Each row was made from one path, in order. Every step used is in the known rows, and no mark comes twice. Write each row's path.
Known rows:
u c q: 20 4 3 -33 32 -24 -10 -4 -40 -31 19 -8 -31 3 14 11 15 8 -15
v j u c q f: -1 11 -2 -23 34 6 -9 5 -22 -20 45 -17 -16 -37 21 11 -13 -3 -34
c q u: 26 -12 11 -3 17 -22 -2 -35 -34 -36 -4 12 -21 -9 21 5 0 21 -11
u v c q f: 40 -14 11 -28 56 -18 -9 -9 -10 -29 15 -8 -28 -32 28 11 -77 6 -3
v c: 16 -17 3 -1 21 -9 -21 0 4 -23 -2 -18 -16 -14 21 8 -48 -4 -13
c u v: 17 -6 12 -25 38 -22 6 12 -15 -20 11 -15 -32 7 27 4 -3 -6 9
u v j: 40 -2 1 -14 28 -2 -2 -4 -42 -29 20 -16 -32 -3 14 7 -49 -19 -29
u v c: 50 -11 9 -17 48 -14 -13 9 -17 -31 3 -15 -34 -16 21 9 -70 -13 -15
c q v j: 37 6 -4 -3 8 -9 -9 -36 -27 -34 14 -22 -14 8 32 -12 12 7 -19
v j u c q: 16 13 1 -15 31 7 -13 13 -31 -27 34 -21 -21 -14 19 1 9 -9 -43
c q: 30 -14 7 -7 22 -17 -6 -25 -22 -21 17 -3 -14 4 16 4 17 11 -2
j u v c q: 65 -5 18 -10 67 -5 -16 17 -6 -26 19 -14 -24 -32 26 1 -29 -9 -18
j u: 29 -7 6 3 30 -2 -8 3 1 -8 29 -10 -9 -24 10 13 19 -15 -12
j u v: 57 -3 12 -11 54 -7 -3 11 -15 -17 31 -9 -24 -26 11 14 -4 -24 -14
c v j: 4 -3 -3 3 3 4 3 -9 -39 -18 8 -31 -17 -21 25 15 -52 -11 -35
f q v j u: 31 12 -1 10 18 14 0 -4 -9 -33 20 -25 -12 9 15 -6 -20 -20 -32
f q: 17 -13 6 1 19 -3 3 -5 -16 -25 11 -4 -17 21 -2 13 -30 -8 -9
q f: -7 -19 -3 -16 17 -15 0 -26 -1 -7 29 -1 -9 -34 10 28 -31 1 8
u c: 10 3 -2 -31 26 -20 -10 5 -34 -27 16 -12 -32 -4 8 20 1 -8 -16

Which path is each row?
26 27 -10 -14 21 0 -13 4 -21 -33 27 -33 -21 -16 28 -1 14 -19 -39 => q v j u c
-3 14 -6 -25 17 -5 -2 11 -55 -29 12 -33 -33 -21 23 22 -44 -11 -44 => u c v j
-4 13 3 -10 16 0 10 6 -61 -51 -11 -12 -38 -2 17 18 -85 -2 -51 => f q u c v j
24 -15 12 0 24 -16 -18 -17 -13 -42 -20 0 -21 -18 33 -1 -47 22 -18 => v c q u
7 8 -1 -30 28 -19 0 9 -46 -25 9 -26 -34 -22 19 28 -24 -7 -25 => u c v
7 5 2 -24 20 -24 -5 -7 -44 -42 -7 6 -38 -18 15 20 -18 5 -24 => q u c
3 9 4 -23 22 -25 3 -5 -55 -41 -13 -7 -40 -33 25 27 -42 5 -32 => q u c v
15 -11 10 5 15 -8 7 -15 -27 -41 -9 11 -23 9 4 13 -49 2 -17 => f q u
7 7 8 -15 26 -13 12 4 -53 -48 -14 -3 -39 -7 13 25 -68 1 -34 => f q u c v
45 -3 11 -10 29 -12 1 -25 -55 -46 -1 6 -35 -9 27 -1 -39 10 -30 => c q u v j
19 12 4 -19 43 -8 -3 24 -29 -16 24 -27 -26 -40 19 26 -3 -17 -30 => j u c v
9 13 -3 -13 25 10 -13 21 -28 -23 32 -24 -21 -20 13 8 -4 -21 -45 => v j u c
32 14 -7 6 12 5 -11 -12 -8 -25 24 -30 -10 -17 27 -6 11 -18 -30 => q v j u
24 8 -5 4 6 6 1 -16 -21 -39 9 -22 -16 25 14 -4 -37 -13 -26 => f q v j
15 -2 -1 9 14 15 -9 4 -11 -14 31 -20 -9 -19 14 4 -7 -19 -35 => v j u
34 1 0 0 17 -10 2 -17 -13 -35 7 -13 -18 23 10 3 -16 -9 -7 => f q v
31 -1 10 -2 27 1 11 -4 -49 -51 -5 5 -38 9 9 6 -86 -8 -37 => f q u v j
47 -8 15 -19 68 -7 -11 9 5 -21 30 -10 -20 -52 28 11 -50 -5 -10 => j u v c q f
45 0 1 -9 19 -24 -8 -38 -19 -30 11 -12 -15 4 27 -5 29 10 0 => c q v
